Each row was made from one walk, in order. Every step used is in the known rows, and no mark comes twice. Write each row's walk.
(in the rows, 128 means zero)
Known rows:
V-E: [123  33 137 151 145 120  72  74 106 106 120  89  52  69 120 120 124 134
  97 131]
U-E-F: [130  97 126  98 127 120  60 120 110 152 130 128 118 116 155 118 115 133
 102 158]
M-U-V: [120 133 122 156 145 160 112 161  96  98 117 135  79 125 102 125 170 120
 162 109]
V-E-F: [138  56 120  88 119 122  69  91 111 124 132 103 114  98 150 116 111 124
  58 176]
W-E-F-M: [105 124 143  74  91 160 100  86 152 106  79 123  73  88 153  75 102 149
 125 143]
W-U-V-E-F-M: [119 106 157  99  85 151 103 111 146 125  87 124  58  95 140  93 141 128
 105 164]
M-E-F-W-U-V: [117 157 134 134 138 155  50 183 101  95 138 132  78 118 108 138 205  90
 175 121]
E-F-M-U: [118 111 141 116  92 154 161 100 142 165  90 135  75 123 117  81 132 151
 102 139]
Q-F-W: [149 103 156  90 164 127  67 142 102 102 170 128 171  53 129 158 160 118
 163 170]
U-V-E: [119  69 135 165 151 145  66 114  98  87 121  99  58  81 117 134 146 115
 104 127]
U-V-E-F-M: [126 108 151  94  99 161 114 111 145 117  94 125  74  88 150  88 122 133
  94 168]
V-E-F-W: [138 114 141  79 151 150  66 131 122 104 185 107 137  68 139 136 142  98
  97 177]
M-E-F-W: [136 139 122  79 155 157  80 145 122 120 172 127 137  84 137 123 141 106
 110 160]
E-F-W: [143 134 136  60 154 144  73 148 118  93 185 120 150  77 142 128 142 102
 139 173]
V-E-F-W-M-U: [105 118 149 114 127 101 146  74 126 162 144  86  69 116  92 100 125 132
  88 139]
W-U-V-E-F: [131  79 124 107 112 131  54 119 108 120 129 108 103 111 141 129 147 106
  75 168]
M-U: [117  86 127 147 129 131 133 100 111 142 109 123  71 118  98 102 143 148
 137 109]
Q-F: [155  42 141 106 136  90  68 105  85 121 110 132 164  78 137 148 141 152
 151 168]
F-M-E: [115 108 121 140 132 159 125  95 134 149  72 140  30  98 121  67 118 157
 119 100]
W-M-E: [105 106 114 127 155  87 117  63 108 146 103 105  28 112 105  70 104 153
 124  97]
V-E-F-W-R: [155  81 165  97 130 115  33 140  91  65 161 119 101 112 126 141 160 126
 109 133]

Write each row's walk:
[121 117 156  99 118 110  39 140 115 114 153 111  80 103 114 128 194 103
 187 143] -> E-F-W-U
[ 94 115 158 185 121 148 113 107 131 192  89 134  31 113 109 106 133 158
 129  99] -> F-M-U-E
[123 101 125 115 115 131  84 115 116 179 124 130 112 132 141 116 120 138
  81 150] -> M-U-E-F
[105 130 124 118 165 103 114  82 114 140 128 104  41  98 103  83 113 138
 124 105] -> F-W-M-E
[119 149 133 134 119 176 131 160 118 111 101 143  82 127 115 108 163 121
 136 128] -> E-F-M-U-V
[118 141 153  49 154  64 105  89 117 103 172  83  91  92 124  91 108 120
 156 166] -> E-F-W-M
[133 111 149  69  99 144 122 108 145 115  92 136  85  90 155  74 114 145
 131 168] -> E-F-M
[116 101 159 113 116 114  35 127 117 121 152 103  72  95 112 133 192 102
 158 144] -> V-E-F-W-U
[108 146 159  66 155  66  98  90 118 123 170  85  82  93 123 100 108 122
 147 159] -> U-E-F-W-M
[123 134 143 150 124 168 128 155 112 118  95 145  93 116 109 122 171 129
 149 127] -> Q-F-M-U-V
[120 119 157  94 100 148 110 111 147 144  91 141  74  96 154  82 112 149
 122 157] -> U-E-F-M
[133  83 116 110 117 147  84 116 112 132 130 112 115 116 138 127 131 113
  46 168] -> M-U-V-E-F
[140  94  95  87 126 133  87 108 112 146 118 133 117 123 147  96 112 134
  75 150] -> M-E-F
[125  91 123 100 115 122  94  99 113 134 133  99 102 119 132 116 121 117
  48 170] -> W-M-U-V-E-F
[110  83 145 178 128 166 106 108 119 119 104 104  43  92 104 122 150 124
  80 122] -> F-M-U-V-E
[158  96 162  84 134 113  36 153  88  57 162 129 109 119 128 134 161 128
 138 131] -> E-F-W-R
[108 104 109  71 114 138  43  85 118  95 114 106 116 104 154 109 100 134
 104 139] -> W-E-F
[107 132 145 101 129  97 149  86 123 154 145  97  79 121  95  94 127 134
 120 137] -> E-F-W-M-U
[136 130 141  85 154 161  65 150 118  94 187 111 138  74 138 145 151  89
 102 176] -> U-V-E-F-W
[129 106 103  73 126  98 101  84 113 151 121 115  98 127 140  83  97 137
  77 153] -> W-M-E-F
[106  99 147 166 147 141 101 104 111 115 136  87  50  90  96 132 149 112
  84 127] -> F-W-M-U-V-E
[115 111 131 106 115 107  94  98 118 181 126 119  98 136 136 107 111 139
  82 153] -> W-M-U-E-F
[112 143 157  67 155  80 101  94 115 100 172  77  83  90 119 105 118 108
 131 165] -> U-V-E-F-W-M
[126  92 128 137 122 150 119  93 127 164  66 146  72  91 125  90 124 163
 102 121] -> Q-F-M-E
[113 166 133 118 142 138 122 150 107 109 144 117  90 128 103 118 157 109
 140 132] -> E-F-W-M-U-V
